Known rows, with every step that occurs
u > v > j: .21 -.25 .03 -.45 .36 -.26 -.47 .04 .00 -.06 .24 .14 .09 -.05 -.03 .29 -.10 -.06 -.21 .10 -.02 -.05 .06
u > v > j > w: .15 -.08 .41 -.38 .08 -.39 -.36 -.06 -.19 -.19 .32 .19 .18 .04 .15 .22 .03 -.05 -.23 .20 .09 .03 -.12
n > w > r: -.14 -.35 -.40 -.16 .55 -.02 .24 -.07 -.09 -.20 -.08 -.10 -.03 -.40 .07 .32 -.02 -.43 .00 -.63 -.26 .11 .31
w > r > v: -.57 -.32 -.39 -.24 .40 -.18 -.21 .19 -.36 -.15 .20 -.20 .15 -.32 .14 .38 .16 -.33 -.29 -.22 -.10 -.21 .27
f > v > j: .14 -.02 -.15 -.46 .33 -.06 -.19 .06 .42 -.18 .53 .38 -.08 -.01 -.18 .29 .21 -.22 .18 .34 .01 -.20 .40
v > f > w > r: -.08 -.34 .02 .00 .06 .18 .27 -.19 -.27 -.10 .21 .39 .16 -.57 -.06 .15 .21 -.01 .11 .06 -.46 -.32 .12
j > w: -.26 -.05 -.01 -.36 .01 -.31 .00 -.10 -.47 -.14 .08 .24 .05 -.19 -.05 .24 .18 -.04 .18 -.01 .15 .03 .06
v > r: -.19 -.52 -.29 -.29 .44 .09 .05 .38 -.40 -.11 .04 .06 -.04 -.24 -.25 .40 .11 -.22 .06 -.33 -.05 -.14 .42
u > v > r > w > n: -.28 -.21 -.11 -.20 .13 .41 -.35 .27 -.34 -.19 -.40 -.38 -.11 -.09 .39 .30 -.21 -.37 -.27 -.34 .32 -.02 -.14
w > f > v > u: -.26 -.02 -.16 -.49 .12 -.10 -.04 -.11 -.03 -.29 .02 .41 .00 -.12 -.48 .17 .38 -.21 .15 .60 -.42 -.35 .49
v > f: .00 -.18 -.20 -.30 .08 -.13 -.03 -.16 -.22 .19 .10 .34 .08 -.41 -.13 .22 .13 -.16 .38 .18 -.23 -.15 .10
n > w > f > v: .30 .06 -.27 -.29 .16 .04 .04 -.30 .39 -.14 -.09 .20 -.06 -.18 .08 .12 .37 -.45 .50 .19 -.34 -.04 .09
r > w: -.23 .07 -.28 -.28 .33 -.10 -.23 .26 -.25 .01 -.19 .18 -.13 -.25 .15 .04 -.02 -.39 .21 -.17 .06 .22 .07
u > v: -.06 -.30 -.06 -.56 .30 -.19 -.37 -.06 -.34 -.19 -.20 -.04 .03 -.24 -.07 .34 -.06 -.04 -.18 .01 .08 -.11 .03
v > j: .07 -.20 -.29 -.35 .39 -.22 -.19 .08 .03 .07 .38 .40 .03 -.12 -.18 .29 .03 -.08 .17 .02 -.08 .01 .27
j > w > n: -.45 .06 -.25 -.31 -.26 -.04 .01 -.44 -.44 -.11 -.06 .07 .03 -.13 .09 .41 .06 .13 .19 -.04 .43 -.03 -.14
r > v > j: -.17 -.11 -.37 -.31 .43 -.34 -.58 .26 -.04 .09 .39 .21 .23 -.05 .14 .26 .11 -.19 -.04 .11 -.09 -.04 .18
n > w: -.03 -.18 -.47 -.33 .49 -.14 -.05 -.09 -.09 -.06 -.29 .10 -.01 -.30 .03 .26 -.02 -.22 .28 -.42 -.18 .20 .17
u > v > r: -.05 -.61 .01 -.40 .42 .07 -.21 .33 -.43 -.25 -.12 -.20 .01 -.21 -.11 .41 -.01 -.20 -.30 -.23 -.02 -.21 .19
w > f > v > r: .12 -.32 -.10 -.23 .10 .26 .16 .18 .09 -.20 .24 .12 -.08 -.14 -.20 .25 .50 -.45 .28 .28 -.22 -.40 .34
u > v > f > w > r: .06 -.43 .34 -.11 .04 .17 -.01 -.23 -.30 -.25 .03 .14 .21 -.51 .11 .15 .08 .00 -.26 .15 -.41 -.38 -.09
f > v > r > w: -.12 -.05 -.08 -.25 .37 .35 -.08 .62 .02 -.34 .05 .03 -.26 -.11 .11 .14 .19 -.68 .11 -.07 .05 -.10 .37

Rows
.38 .05 -.10 -.31 .06 -.05 -.09 -.11 .51 -.02 .59 .47 .02 -.03 -.15 .11 .41 -.31 .37 .63 -.24 -.26 .20 -> w > f > v > j
-.34 .06 -.31 -.17 .07 .62 -.08 .31 .05 -.31 -.08 -.14 -.30 -.05 .24 .30 .08 -.51 .12 -.09 .34 -.16 .20 -> f > v > r > w > n
-.40 -.11 -.43 -.24 -.03 .30 -.09 -.39 -.33 -.13 -.30 .26 .06 -.28 -.07 .36 .05 .44 .24 -.02 .17 -.20 -.05 -> f > w > n
.01 .13 -.22 -.16 .04 -.10 -.14 .08 -.15 .16 -.13 .26 -.06 -.25 .19 -.15 .21 -.50 .40 .12 -.20 .18 -.16 -> r > w > f
.20 -.11 -.41 -.17 .23 -.15 .05 -.27 .01 .09 -.23 .21 .08 -.30 .08 .09 .19 -.33 .48 -.13 -.40 .16 -.03 -> n > w > f
-.18 -.05 -.28 -.11 -.28 .34 -.02 -.56 -.26 .06 -.17 .44 .16 -.39 .03 .24 .10 .33 .42 .27 -.07 -.28 -.19 -> v > f > w > n
-.27 .28 -.06 -.35 .10 -.03 -.16 .17 .01 -.24 -.11 .39 -.10 -.06 -.12 -.12 .32 -.53 .17 .52 -.37 -.08 .32 -> r > w > f > v > u
-.32 -.28 -.32 -.12 .47 -.23 -.29 .28 -.03 -.06 .62 .01 .22 -.13 .19 .33 .12 -.36 -.33 -.12 -.22 -.15 .32 -> w > r > v > j
.00 .02 .07 -.21 -.24 -.33 .09 -.29 -.39 .03 .11 .33 .13 -.19 .01 .06 .42 -.14 .37 .25 -.09 -.01 -.16 -> j > w > f
.02 -.16 -.14 .03 .17 .16 .01 .47 -.25 .08 -.04 .12 -.08 -.20 .16 -.09 .28 -.67 .30 -.13 -.28 .08 .05 -> v > r > w > f
.09 .29 -.10 -.24 -.02 .08 -.17 .05 .26 -.08 .01 .24 -.18 -.17 .18 -.11 .39 -.60 .44 .44 -.09 -.04 -.02 -> r > w > f > v
.18 -.24 .17 -.10 .15 .14 -.27 .44 -.29 -.07 -.23 -.12 .01 -.17 .32 -.07 .15 -.65 -.10 -.01 -.23 .03 -.18 -> u > v > r > w > f
.10 -.01 -.17 -.41 .00 -.01 -.03 -.20 .21 -.12 .16 .27 -.07 -.20 -.18 .17 .47 -.27 .42 .52 -.14 -.30 .16 -> w > f > v
-.02 -.01 .27 -.21 .07 -.05 .20 .01 .26 -.44 .90 .22 -.02 -.03 .05 .28 .30 -.38 -.11 .19 -.01 -.23 .36 -> f > v > j > w > r
-.56 -.32 -.23 -.10 .34 .03 -.22 .12 -.44 -.30 .05 .05 .26 -.38 .18 .24 .25 .00 -.25 -.15 -.22 -.29 .16 -> f > w > r > v
-.43 .19 -.24 -.19 -.16 -.21 -.49 -.16 -.20 .00 .39 .08 .30 .14 .45 .33 .12 -.01 -.04 .16 .32 -.04 -.16 -> r > v > j > w > n
-.33 -.41 -.14 -.11 .32 .15 .22 -.05 -.35 -.30 .07 .24 .07 -.46 -.16 .27 .17 .09 -.05 -.24 -.21 -.22 .28 -> f > w > r
.02 .13 .07 -.09 -.13 -.49 -.40 -.01 -.14 .12 .56 .34 .40 .08 .37 -.02 .45 -.27 .12 .45 -.22 .00 -.18 -> r > v > j > w > f
-.42 -.13 -.43 -.08 .14 .44 -.07 .32 -.32 -.04 -.24 -.14 -.19 -.14 .24 .27 -.09 -.43 .12 -.42 .26 .05 .06 -> v > r > w > n
-.04 -.31 .11 -.26 .41 .16 -.35 .62 -.38 -.22 -.30 -.19 -.09 -.15 .26 .11 -.09 -.53 -.29 -.31 .03 .06 .02 -> u > v > r > w
